What can hang from each mark:
q989: q786
q524: q835
q878: q786
q159: q758 q989
q758: q159
q12: q786 q835
q843: q835
q632: q878
q786: q524 q843
q835: q12 q843

Each row was made from one small tree. Brackets hold a mark, then the marks that hang from it, in the order of their numbers. Every link used is in the known rows. Write each row's tree.
(in the rows, 128 means zero)
Known rows:
[q524 q835]: [130 163 138  98 106  82 167 148 149 113 155 179  85 146 133 176 160  86
 132 118 161]
[q632 [q878 [q786 q843]]]: [155 163 160  86 127  80 137 128 103  92 127 187  74 143 110 159 157 101
 172 116 159]
[q632 [q878 q786]]: [140 186 146  79 139  83 168 112 135 110 139 178  61 140 109 170 183  82
 165 123 188]
[q632 q878]: [147 186 143  97 115 100 146 109 135 109 134 157  78 131 126 188 191  82
 156 124 181]
[q878 [q786 q524 q843]]: [148 128 168 138 119 109 133 144  94 109 134 142  88 156  94 122 148 112
 139 119 108]
[q835 [q12 [q786 q524]] q843]: [113 144 140 206  56 137  97 154  90 126 114  75 128 153  88 110 123  78
 167 199 151]
[q989 [q786 q524]]: [137 137 139 148 111 159 128 111 116 127 135 101  77 154 120 134 171 110
 146 131 148]
[q989 [q786 [q524 q835] q843]]: [147 118 154 136  83 145 121 170  92 108 155 145  96 150 118 132 126 131
 144 108 120]
[q989 [q786 q843]]: [149 122 153 142 123 126  97 115 109 107 112 143  74 163 143 142 144 125
 157 147 156]
[q878 [q786 q524 [q843 q835]]]: [115 103 156 118 107  75 145 169 109 110 124 156  83 153 124  96 122 127
 140 101 120]
[q989 [q786 q524 q843]]: [151 110 153 164 104 159  96 127  87 116 128 105  87 153 121 124 145 133
 148 125 114]
[q12 q835]: [144 158 154  98 108  82 153 136 156 125 120 125  75 156 129 152 166 103
 121 123 141]
[q758 [q159 q989]]: [149 122 157 125 110 113 138 118 146 166 145 139  97 187 151 208 173  88
 140 158 143]
[q632 [q878 [q786 q524 q843]]]: [156 154 160 109 106 116 136 145  85 101 145 159  87 133  85 142 164 112
 168 102 126]
[q989 q786]: [130 143 136 129 131 128 124  96 133 124 122 132  64 158 143 155 163 104
 149 153 186]
[q989 [q786 [q524 q835]]]: [130 144 136 126  93 144 149 149 121 120 166 140  81 146 120 145 149 112
 139 109 147]
[q878 [q786 q524]]: [132 152 154 125 127 110 158 134 118 127 148 133  74 154 102 135 176  86
 134 124 141]
[q758 q159]: [146 150 158 119 123 110 143 129 151 155 128 131  87 180 159 191 187  64
 136 150 125]
[q159 q758 [q989 [q786 q843]]]: [133  65 161 151 117 145 116 100 110 139 129 171 101 156 120 157 144 173
 161 134 185]
[q524 [q835 q12]]: [120 182 157 126 107  75 175 148 145 120 165 184  97 163 120 158 132  68
 154 152 174]
[q12 q786]: [116 166 138 128 101  88 109 124 106 120 112 107 125 157 137 152 164  83
 124 160 179]
[q835 q12]: [125 173 164 145 122  91 145 105 138 126 139 150  89 166 128 154 156  71
 156 176 175]

Which tree is each row?
[152 108 145 128 117 143 121 101 139 167 141 137  72 190 158 194 165 104
 153 167 166] => [q758 [q159 [q989 q786]]]
[129 134 129 162  41 131 103 184 108 128  92  46 116 149  91 103 139 110
 125 149 114] => [q12 [q786 q524] [q835 q843]]
[154 106 138 129  79 165 148 161 129 169 180 140  96 177 129 180 147 118
 149 125 127] => [q758 [q159 [q989 [q786 [q524 q835]]]]]
[139 131 166 109 100  95 156 187  99 104 167 181  96 152 100 127 133 113
 138  97 110] => [q878 [q786 [q524 q835] q843]]
[139 146 164 116  66  75  99 167  98 105  95  92 130 163 126 127 129 127
 120 141 120] => [q12 [q786 q843] q835]
[140  55 162 176  97 176 114 118  95 145 141 143 117 147 101 145 143 187
 154 114 151] => [q159 q758 [q989 [q786 q524 q843]]]
[138 148 175 159  74 106 148 183  96 110 166 159 116 161  98 131 114  99
 153 129 107] => [q786 [q524 [q835 q12]] q843]
[126 172 158 143  83 108 173 167 126 120 177 150 105 155 102 136 140  78
 145 134 132] => [q786 [q524 [q835 q12]]]
[115 116 170 165  79  85 134 160 102 116 131 140 113 160 126  96 105 115
 163 129 120] => [q786 q524 [q843 [q835 q12]]]
[106 158 139 180  78 101  98 136 103 120  97 106 121 164 114 123 115  68
 170 217 190] => [q835 [q12 q786] q843]
[156 100 148 149  97 179 124 120 123 175 158 107  89 186 133 173 168 114
 145 145 130] => [q758 [q159 [q989 [q786 q524]]]]
[123 141 148  69 117  47 154 151 121  90 123 205  70 137 132 135 132 119
 176  91 172] => [q632 [q878 [q786 [q843 q835]]]]
[120 141 149 159  92 109 168 184 125 119 161 168  76 152  73 107 112  76
 179 164 145] => [q878 [q786 [q524 [q835 q12 q843]]]]
[136 200 159 100  95  98 193 171 120 108 190 190  86 135  66 144 151  78
 188 117 162] => [q632 [q878 [q786 [q524 [q835 q12]]]]]
[101 125 177 119 125  31 155 148 124 106 122 194  82 177 130  91  97 103
 180 142 164] => [q878 [q786 [q843 [q835 q12]]]]
[128 156 152 100 110  99 182 167 129 115 176 168  79 148  92 137 158  91
 133 104 136] => [q878 [q786 [q524 q835]]]
[124 141 145 181  69 129 149 180 124 123 151 143  96 145  88 130 120  76
 168 158 135] => [q786 [q524 [q835 q12 q843]]]
[112 104 162 166  81 121 119 149  99 115 125 131  91 166 133  86  98 139
 175 133 144] => [q989 [q786 q524 [q843 [q835 q12]]]]
[134 128 127 153  72 129 141 182 128 118 143 141  90 135 105 143 139  90
 146 127 129] => [q786 [q524 [q835 q843]]]
[109 111 153  94 130  43 149 157 126 106 110 188  75 159 143 110 118 118
 152 115 156] => [q878 [q786 [q843 q835]]]
[125 152 176 187  62 113  93 158  58 113 128  87 157 161 101 104 118 102
 149 169 118] => [q835 [q12 [q786 q524 q843]]]
[124  87 141 133  84 165 169 140 128 150 179 169 112 143 100 164 152 164
 155 101 177] => [q159 q758 [q989 [q786 [q524 q835]]]]
[113 115 179 143 104  70 154 167 106 116 134 162  94 168 108  81 102 120
 171 127 131] => [q878 [q786 q524 [q843 [q835 q12]]]]
[145 108 137 158 100 163 116 101 109 137 153 110  90 153 113 151 162 128
 142 138 167] => [q159 [q989 [q786 q524]]]
[126  79 148 167 109 178 142 103 121 161 148 136 107 146 107 155 167 170
 153 117 177] => [q159 q758 [q989 [q786 q524]]]
[127 143 129 137  64  95 104 167 121 123  82  73 104 148 117 121 134 102
 129 168 151] => [q12 q786 [q835 q843]]
[131  56 149 120  94 110 112 138 127 149 120 156  86 191 179 154 108 141
 168 135 147] => [q758 [q159 [q989 [q786 [q843 q835]]]]]
